Each row comes from the steps of one walk. Every step used is in the known rows, and no mark comes twice. Write the walk behind each row, first mark first.
Known rows:
G, Q, T, Z: [ -8  10   3 -13   2  11  -2   3   2   5  -2   2  10  16 -12   4 -10  -3
  17  -7   2   5  -2   6  -8  10   5   3  11   9  15  25  -2  -5   0  -6
  30   3 -10   4  23]
E, M: [  1  -1  -3  -8   0 -10   9  -8  -4  -5  -1  -7  -2   1  -4  12  -1   2
  -3  -3   7  13  -9   3  -4   6  -2  16  21 -10  -3   6   4  -2  -5  13
  -3 -16  15  -1 -11]
Z, T: [ 5  3  1  4 -5 -4  6  1  9  0 -5 -1 15  6  5  8 -9  3 -4 -4 -1  0  3  8
  2 13 -2  6 14  8  4 13 -4 24 -2 -1 14  2 -4  4 -4]
S, L: [  8  -2   6   3   4   9  -6  -1  16  -7 -11   2  10   0   7  -6  17  -5
   2   2  -5  -5   9  -1  -4  17   4  -4   4 -16 -22   0   4  10  -2  -5
   9 -13   1   0   6]
Z, S, E, M, A, X, K, T: [  5  -3   0  10  11 -11  36  -6  29 -23 -15  11   3   6  24  10   6   7
  -8   8   4  17 -19  -1   7   7  -7  22  24  -1  -7   1  10  10 -15  17
   7 -31  22  -7 -27]
S, Z, T: [ 15   3  -4  19  12  -3  -3   0  15   0   1   3  20   6   5  11  12   5
  -2  -9  12  18  -3   8   4  15  -5   1  12   0   2  15 -11  12  -2  -1
  26   3   5  11   1]
M, A, X, K: [ 13  13   4  -2  11  -3  37 -10  11  -2   3  19  11 -10  12   1  25  26
  -9   0  -2 -15  -5   6  -9  15   9   4  14  14  12   1   4   2  -6 -16
   9  -3  -3  -7   1]
S, Z, T, Q, G, P: [ 17   1  -3   7   7   6  -3   2   5 -17  -8   0  28   0   2  14   3   9
  -6   1  16  25  -7   6   9  19  -2   4   9  -3  12  12  -9  10 -16  -2
  27   0  14   1   8]
X, K: [  7   4  17  -3   3  -2   1  -4  -2  -2 -16  21  14   0   7   6  -1  21
  -6  -2  -9 -13  -5  -4  -1   0   0  -4   4  -2   1   2  -3   3  -3 -14
  -2  -4  -2   1 -17]
E, M, A, X, K, T, Q: [ 13  14   2 -16  12 -13  46 -16   8 -14  -6   4  10  -9   4  13  12  26
  -6   8  12   9 -16  19  -7  17   7  21  27  -4  10   6   7   1 -23  -4
   8 -23   8 -11  -8]
X, K, T, Z, S: [ -1   6  17   5   2   5  17  -3  27 -16 -22  18  17   6  10   7  -2  19
   5   8  -5   3 -12   2   5   0   7   5  -2   9  17   4   3  19 -14  -8
   1 -15  -9  -4 -26]
A, M: [ -1   7  10  -8   1   2  16  -2   9  22  -3   3   2  -1   2  17  14   1
   2   8   6 -14  10   6  -2  14   7  -2   3  -1   0   9   0  -6   4   5
   1  -5   0  11  -6]
E, S, Z: [  6  -2 -15  27   9  -7  -5  -5   7   0  -1  19   5  -6   9   7  13  14
  -1 -15  12  14   9  -7   4   3   0  14   2  -8  -6   3 -11   3  -9   7
   7  -2   8  13  -3]
K, T, Z: [  0   7   2   0   1   8  20   1  26 -15  -3  -3   6   7   0  -2  -1   3
  17   6   9  12  -9  13  -3   1  10   5 -12   7  16   5   2   9 -14  -4
   9  -9 -13  -7  -5]
K, X: [-17  -3  -6  -4   5  11   4   2  11  -4  -4 -11  -5  -6   3  -6   0   6
   2  18   1   2   2  12  -3   2  -6   4  17   7  -9   6   4  -4   8  -9
  -3  -6   1   3   2]
L, S: [ -8  -5   2  27  -8   6  -2 -11  15 -18   6  -4   1  12   4  -6  -3  -1
   0   9   2   1  -3  -5   5  -3   0  -2   6   3  -7   1  -1  10  -5  -3
 -11  -8  20  -3  -4]
M, A, X, K, T, Q, G, P: [ 14  17   5 -13   9   8  44  -5   9 -26  -5  13  15 -15   8   5  16  30
  -8   7   8  -5 -10   7  -8  13  10   7   3  12  20   1   6  -1 -22 -17
  13  -7  -1 -23   3]
G, Q, T, Z, S: [-13   7   3  -6   1  13  -3   3  11   3  -8   2   9  16  -9   5 -11  -6
  15  -3  -2  14  -2   1   1   8   6   8  14  12  19  24   2   4   0   5
  26   0  -5   6  17]
A, X, K, T, Z, S, E, M: [ -1   8   5   8   2 -11  29  -8  31 -19 -16  16  19   4  34   4   3   9
   1   2   0   9 -20   8  -7  15  -4  15  18   7  -5   9  -7  10 -14  -2
   5 -33   6 -14 -29]
Q, T, Z, S, E, M, A: [  1  11  -4  -3   7  -5  23 -11  40 -13   1   3   3  21   2  17   6  -2
   6  -1   4  23 -18   5   8  13   1  26  37  12  19  -3  12  10  -7  13
  22 -24  12   5  -4]
A, M, E, S, Z, T, Q, G: [  5  10  11  -1  -1  -4  28 -12  13   8 -22  14  31   7  -4  28  20  14
 -10   5   9   2  16  -6  -3  21   5  12  11 -10   4  10  14   7   2  12
  15  -7  16  17   6]
E, S: [ -5  -1 -10  15  -4  -8   0  -5  -1   0  -6  16  -2  -6   8   4  -2  13
  -2 -10   1   1  14  -9   2   0   1  18   2  -2  -5   0  -4   9 -10   7
  -5  -3   2   8  -6]
X, K, T, Q, G, P: [ 10  10  17 -17   1  10  12   1  -3 -31 -26  12  18  -4   4  10 -13  27
   0   8   6  -1 -10   1   1  -3   1   1 -11  -5  10   2   1   0 -25 -16
   5  -9  -3 -16 -16]
E, M, A, X, K, T, Q, G: [ 10  13   4 -18  10 -12  45 -12   8 -17  -6   2  13  -7   4  11  11  26
  -9   7  15  13 -16   8  -8  19   5  22  27  -2  15   5  14   1 -15   7
   7 -19  17 -15  -5]
E, M, A, X, K: [ 11   9   1  -9   9 -13  39 -16   6  -6   1   9   7  -7   6  14  21  23
 -11  -4   5   1 -13   8 -13  18   5  18  33   1   6   7   7   0  -9   1
   4 -19  12  -7 -10]
K, T: [  2   8  -1  -4   5   4  13   4  12 -14  -2  -8  -5   0   0   0  -5   3
  11   2  12   6  -3  11  -2  -9   0   1 -14  -2  -1   3   2   1 -10  -1
   8  -2 -12  -7  -7]
M, E, S: [ -1   1  -1   5  -7  -5  17 -14   0 -12 -16  16   7   5  -7   8  12  10
  -6 -12  -9  -1  10 -13 -11  -9  -1  12  -2 -10  -8  -6  17   2   2   2
  -1  -5   4   5   3]
Z, S: [-13  -6  -1  13  -4   1  -4   0  17  -5 -10  -1  -2  -1   5   2  -1  -9
  -4   9  -8  14  -1 -11  18  -3   1   8   7   7   7  -2   8  17   0  19
  -7  -5   9   1 -10]

Write each row's walk:
[ 10   8   3   9  14   0  52  -8  35 -17  -4  21  15   2  22   1  22  20
  -3   9   2   1 -15   7  -3  15   8  11  12  17  14  -1   6  10 -16  -8
  14 -18   1 -10  -7] : M, A, X, K, T, Z, S, E
[ -2   8   9  -4  -5  -3  29 -14   8  12 -15  16   7   3  -5  24  22   9
  -4   0  -2 -13  18  -5 -10   7   7   8   1  -9  -6   4  14  -4   4   6
   1 -10   4  15  -4] : A, M, E, S
[  4   8   8   4   4  -2  26 -15  12  12 -11  17  13   4  -4  26  31  10
  -4  -4   6  -5  14  -4  -9   9   7   6   2 -13  -8   6   9  -8   4   6
   9  -9   8  18  -2] : A, M, E, S, Z
[ -9   5   6  -5   3  17  -7   1  19   0 -14   2  13  15  -5   2  -2 -10
  15  -1  -5  10   2   1   0  16   8   7  17   4   9  24   4   9   0   2
  32  -6  -5   6  20] : G, Q, T, Z, S, L
[  8 -13  -2  24   5  -3  26 -14  17 -29   8   0   0  23   9   2   3   2
  -5  11  12   9 -16   0   1   3  -7  11  23  -9 -19  -2   6   1 -13   4
   0 -26  41  -3  -9] : L, S, E, M, A
[  3   7  13  -3  -3   3  26 -15  16   8 -21  17  13   3  -2  21  31   6
  -4   0  -4 -17  23  -4 -12  15  10   6   3 -17 -19   4  15   1   3   4
   5 -17   4  15  -1] : A, M, E, S, L
[ -5  12   2 -16   6   8  -8   5  -8   6  -1  -4   2  10 -13   6 -14  -3
  11 -11   4   0   2   4  -7   2  -3   1   9   2   3  24  -2 -12   4  -4
  29   8  -8   5  20] : G, Q, T
[ -7 -15   0  19  -2   3  13  -2  30 -11  -9  11  11  18  14  -1   1 -10
   4  15  -5  21 -12  -6  13  10   5  12   9  10  13  -3   4  17  -9  13
   2 -22  13   2  -6] : T, Z, S, E
[  0 -13   0  31  -3   1   5  -7  17 -25   5   1   3  24  15  -7  -7  -6
  -1  10   4   2 -10  -5   5  -2 -12  -1   7  -6 -26  -2  -3   3  -7  -4
  -2 -18  33  -3  -8] : L, S, E
[ 11   1  -3   7  -5   2  16 -13  -1 -28 -22  16  27   5  -9  19  12  17
 -11 -11   2  17   5 -12  -4   3  -2  15   1 -12   1   2  12   8 -12   1
  16  -5  14   2  10] : M, E, S, Z, T, Q, G, P
[ -6  10  -3  -2   1  -7   7  -8  38 -13  -4   1   4  23   6  15  -3  -8
   8  -2   1  24 -17   4   8  12  -5  24  34   9  10   0   3  10  -5  14
  18 -26  11   4 -10] : Q, T, Z, S, E, M
[ -3 -16  -5  12   3 -10  10  -2  15 -15 -12   1  -3  13  15  10  -5 -12
  -7   9   2  24 -13  -9  14   1 -11  20  22  -9 -11  -3   8   8  -7  28
  -1 -26  30   1 -20] : Z, S, E, M
[ -8   1   1  -4   5  10   1   4  12  -2  -9   4  10  24  -2   5 -13  -9
  13  -2   0  15  -6   0   1   7  -2   9  16   6   9  22   0  -2  -3   5
  31  -6   2   6  14] : G, Q, T, Z, S, E
[ -6  11  -2   2   1  -2   3  -3  39 -10  -2   4   5  23   8   9  -3 -10
  10  -2  -2  18 -13   1  10   9  -3  15  23  13  12  -4   2  11  -3   6
  19 -18   4   4  -4] : Q, T, Z, S, E
[  1 -14  -1  25  -2  -6  11 -12  14 -28   4  -3   1  24  13   1  -8  -5
  -4   9  10  11 -16  -3   2   1 -13   9  21 -12 -27   1  -1   1 -11   6
  -5 -28  41  -3 -15] : L, S, E, M
[ 20  -3   1  -3  16 -16  40  -9   6 -14  -3  16   9   9  20  11  11  14
 -11  -2   8   1 -20   5 -12  15 -10  17  28  -9 -16   2   2 -10 -11   0
  13 -29  24  -4 -14] : S, E, M, A, X, K
[  1  -6  -3  40   4   6  -7 -10  23 -18  12  -3   8  12   6  -3  11   1
   2   5  12  15  -8  -1   8   1  -3  -6   5  -3  -9   5  -8   5  -5  -3
   1  -6  27   3  -2] : L, S, Z
[  1   8  17 -13  -3   3  29 -11   8  12 -11   4   9   8 -10  21  23   1
  -3   5  -2 -14   9   0 -11   7   6  -4   0  -8  -3   4  17 -10  11   3
   3  -7   3  10   0] : A, M, E
[ -4  20   0 -10  -1   1   0  -6  27  -3   5   0   6  14  -3   8   0  -1
  12  -8   0   8  -9   9   0  10   3   9  18  14  19   0  -1   5   0  -6
  18  -8 -10   4   4] : Q, T, Z
[  7   3   0   9  -2  -9  14 -13   5 -15 -22  15  30   9  -8  13  12  16
 -12  -6   3  18   7 -13  -2   7  -3  16   6 -13   3   0  16  12  -1   7
  16  -2  18   9  14] : M, E, S, Z, T, Q, G
[  6  10   8   6   0  -4  29 -14  17  11 -15  16  20   6  -2  31  27  12
  -6  -6   4  -5  17   0  -8  15   5   9   9  -8  -6  12   8   5   5   6
  16  -8   6  21  -3] : A, M, E, S, Z, T
[ -7   0   0  -7   4   5   7   0  10  -3 -10   2   9  24  -3  12 -13  -9
  12  -5   5  21 -11   2  -1  11  -2  17  26   2   7  24   2  -3  -4  11
  30 -15  10   6   9] : G, Q, T, Z, S, E, M
[ -7  14   3   1  -1   6  -5  -6  47  -8  -7   3  11  14   4   6   8  -9
  11  -1  -8  15  -4   2  10  17   6  13  24  11  12  -1   6  22  -2   4
  19 -18  -3   4   1] : Q, T, Z, S, L
[ -8  -9   5  17  -4  13   3  -4  38  -9 -16   9  16   8  11  -4  15  -9
   6  16 -11  16  -2  -5  11  20  16   8  10   6  12  -1   9  30  -8   9
   3 -22   5   2   0] : T, Z, S, L
[ 13   1  14   1  13  -1  42  -8  29 -24 -19  21  15  12  11  14   5  25
   1  10   4   9 -21   4   1   7   6  16  13   1  14   2   9  13 -21  -1
   9 -28   6  -4 -28] : X, K, T, Z, S, E, M, A
[ 19   0   1  -2  16 -11  52  -9  21 -22  -4  15  12  14  21   9  12  16
  -1   2  13   9 -24  13 -13  17  -3  20  22  -5  -5   3   4  -5 -19  -2
  18 -34  16  -9 -16] : S, E, M, A, X, K, T, Z
[ 22   1  -1  -4  18 -14  48  -8  13 -22  -4  12   6  10  20  11   8  16
  -5  -2  14   6 -21  10 -12  11 -10  18  20 -11 -16   2   3 -10 -15  -1
  17 -29  19  -9 -19] : S, E, M, A, X, K, T
[ -6 -16  -1  15  -2  -2  17  -6  28 -13 -11   8  10  18  14   6   1  -9
   3  13  -2  27 -18  -4  10  14   4  21  19   5  11   0   7  16 -13  20
   1 -30  21   2 -12] : T, Z, S, E, M
[  3   9   1  -1   8  -7  49 -16  28 -16  -5   8   8  -3  10  13  21  19
  -3   5   7  15 -19  10  -5  18  11  26  30  10  20   8  12  14 -17  10
   5 -27   9 -10 -17] : E, M, A, X, K, T, Z, S
[  0  -7   3  14   4  -4  38 -11  34 -15 -11  22  19  12  23   6  14   8
  -4  11  -4  17 -20  -1   4  22   7  21  28  13  17   1   6  17 -15   9
   5 -33  18  -3 -15] : T, Z, S, E, M, A, X, K
[ 17   2  -3  13  13  -6  -2  -2  11   0  -6   1  28   4   3  10   3   7
  -3   6  14  23  -4  14  13  20  -2   2  15  -5   7  11 -12  14 -12  -7
  27   1   9  10  10] : S, Z, T, Q
[  1  20   8   0   1  -6  16  -5  16 -10  -8  11  14  -8  24  -3   4  16
   2  -6  -2 -10  -7  10 -13   7  -3   0   1   8  -6   9 -11   2  -7 -16
   4 -12 -14 -16 -19] : A, X, K, T
